Each row was made from one path, in order. Every step used is in the known rows, and no mark comes twice. Write each row's path.
Known rows:
debo, tubipu: [ 3.71 -0.16 -2.58  1.65 -0.92  0.24  0.99  1.25  0.58  1.85  1.29 -1.02
 -0.87 -0.06 -0.70 -1.20 -2.96  1.04]
lunikar, gozom, debo: [ 0.16  1.92 -2.29  1.35 -0.46  1.54 -2.64 -1.97  1.85  2.33  1.20  0.21
 -1.99 -1.97  2.40 -3.02 -2.00 -1.26]
gozom, disi, mema, debo, letag: [ 2.22  0.44  1.18  0.40 -1.24  0.54  1.33 -1.20  1.53  0.77  0.68  0.47
  0.92  0.21  0.59 -3.05 -0.38 -0.98]
letag, lunikar, tubipu, disi, mema: [-1.85 -0.59  1.85  0.48  0.77 -1.32 -0.82 -1.74 -0.45  0.23  1.38 -0.10
  1.56 -1.90  2.07  0.09  0.15 -0.43]
disi, mema: [-0.27 -1.14  0.98  0.34  1.30 -0.89 -1.45  0.65  0.21  0.65  0.91 -0.70
  0.19 -2.77  1.28 -0.23 -0.40  0.09]
gozom, disi, mema, debo: [ 2.31 -0.51  1.52  0.44  0.78  0.14  0.29  0.24  2.53  0.31 -0.13  0.56
 -1.71 -0.72 -0.10 -2.64  0.32 -0.35]
letag, lunikar, mema, debo: [ 1.75 -0.64 -1.70  1.64  0.32  1.83 -0.79 -0.48  1.45  1.99  0.93  2.28
 -0.82  1.82  1.05 -3.51 -1.13 -1.07]
mema, debo, tubipu: [ 5.76 -0.21 -2.25  1.74 -1.27  0.86  1.58  0.55  1.66  1.58  0.36 -0.51
 -1.87  1.89 -1.20 -1.99 -2.47  1.00]
gozom, debo, letag: [ 0.90  1.45 -1.60  1.03 -1.00  0.97  0.45 -1.81  1.10  2.81  1.70 -0.01
  0.14 -0.61  2.11 -4.02 -2.00 -1.44]
tubipu, disi, mema: [-1.62 -0.62  1.68  0.15  1.92 -1.38 -1.45 -0.88  0.27 -0.09  1.00 -0.85
  1.78 -2.23  1.81  0.62  0.02 -0.41]
disi, mema, debo, letag, lunikar: [-0.35 -0.90  0.92  1.24  0.12  1.51  1.06 -2.07 -0.35  0.48 -0.31  1.81
  1.11  0.95  1.71 -3.70 -0.17 -2.61]
tubipu, disi, mema, debo, letag, lunikar: [-0.92 -0.66  1.19  1.20  0.47  1.30  1.02 -2.72 -0.35  0.13 -0.29  1.66
  1.66  1.30  2.05 -3.24  0.04 -2.85]
disi, mema, debo: [ 2.89 -0.85  1.05  0.48  0.65  0.36 -0.26 -0.01  1.76  0.67 -0.61  0.35
 -1.25  0.25  0.55 -2.04 -0.14  0.22]
lunikar, gozom, debo, letag, disi: [ 0.20  1.00 -0.73  0.67 -0.61  1.94 -0.43 -2.88 -0.46  0.48  1.27 -0.53
 -0.22 -2.38  3.41 -0.33  0.08 -0.20]
lunikar, tubipu, disi, mema, debo, letag: [ 2.43  0.87  1.19  0.52 -2.08  0.25  1.23 -2.22  0.81  1.04  0.88  0.47
  1.63  1.17  1.22 -2.38 -0.51 -0.25]
lunikar, tubipu, disi: [-0.76  1.44 -0.15  0.68 -0.71 -1.02  0.25 -0.77  0.03  1.67  1.69  0.46
  1.38 -1.25  1.87 -1.03 -1.38  1.31]
tubipu, disi: [-1.48  0.79 -0.11  0.45  1.44 -0.54 -0.30 -0.35  0.41  0.97  0.84  0.12
  1.81 -1.47  1.84 -0.71 -1.30  0.12]
gozom, disi: [-0.99  0.52  0.03  0.53  0.72 -0.26  0.80  2.11  1.89  1.13  1.56  0.71
 -1.04 -4.07  0.03 -3.31 -0.95 -0.17]

Write each row's path:
[ 2.05 -0.41  1.39  0.39  1.03  0.01 -0.20 -1.01  1.87  0.19 -0.52  0.28
 -0.26  0.63  0.95 -1.36  0.11 -0.16] => tubipu, disi, mema, debo
[ 5.43 -0.78 -1.18  1.63 -0.86  0.35  0.97  0.08  1.53  1.04  0.49 -0.94
 -1.56  1.56 -1.11 -1.01 -1.75  0.62] => disi, mema, debo, tubipu
[ 2.78 -1.06  1.37  0.41  0.97  0.72 -0.09 -0.76  1.18 -0.17 -0.64 -0.04
 -1.61 -0.29  1.21 -0.66  0.84  0.57] => letag, disi, mema, debo
[ 0.13 -0.73  0.90  0.62  1.32 -1.35 -0.77 -1.09  0.31 -0.03  1.33 -1.50
  1.46 -1.25  0.95  1.20 -0.48 -0.27] => debo, tubipu, disi, mema
[-0.27  0.13 -0.56  1.53 -1.86  0.19  0.76 -0.05 -1.06  2.49  1.36  1.87
 -0.67 -1.30  1.50 -3.33 -1.45  0.83] => letag, lunikar, tubipu
[-0.77  1.11  0.51  1.05 -1.07 -0.07  1.22 -2.55 -0.19  1.17  1.03  1.46
  1.75  0.64  2.04 -2.27 -0.74 -0.27] => mema, debo, letag, lunikar, tubipu, disi
[-0.35 -1.10  1.76  0.06  0.93 -0.14 -0.65 -1.30 -0.83 -0.57  1.21 -1.22
  0.79 -2.99  2.49  1.35  1.00  0.08] => debo, letag, disi, mema
[ 2.67  0.32  0.83  0.56 -1.36  0.72  0.94 -1.21  1.01  0.99  0.40  0.42
  1.10  0.86  0.94 -2.72 -0.71 -0.62] => disi, mema, debo, letag
[-1.71  1.32 -0.25  1.18 -0.61 -0.12  0.70 -3.04 -0.18  1.76  1.75  1.04
  1.43 -0.28  2.57 -2.37 -1.05 -0.81] => gozom, debo, letag, lunikar, tubipu, disi
[-1.74 -0.48 -2.43  1.82  0.05  1.44 -1.51 -1.03 -0.49  2.53  3.47  2.08
  2.08  0.08  2.15 -2.74 -1.77 -2.02] => debo, letag, lunikar, mema
[ 1.59 -0.56  1.69  0.77  0.34  0.09  0.25 -1.85  1.22  0.30 -0.35  0.93
 -0.43  0.99  1.07 -1.85  0.38 -0.43] => letag, lunikar, tubipu, disi, mema, debo
[ 1.32  0.13 -1.57  1.67  0.50  0.37  0.49 -1.96  0.95  0.88  1.37  0.33
  1.17  1.97  0.79 -0.88 -1.60 -0.84] => letag, lunikar, mema, debo, tubipu, disi
[ 5.46 -0.25 -3.24  2.06 -1.36  1.05  0.53  0.29  1.67  2.30  1.89 -0.14
 -1.34  2.35 -0.93 -1.72 -2.76  0.57] => lunikar, mema, debo, tubipu
[-0.56 -1.51  1.62  0.01  1.76 -0.35 -1.17 -0.42 -0.62 -0.56  0.91 -1.22
 -0.22 -3.65  2.37  1.57  1.03  0.58] => letag, disi, mema
[ 1.79  0.11  0.23  0.35 -0.37  1.67  1.17 -1.57 -0.38  0.09  0.30 -0.13
 -0.16 -1.04  2.46 -0.50  0.39  0.74] => mema, debo, letag, disi
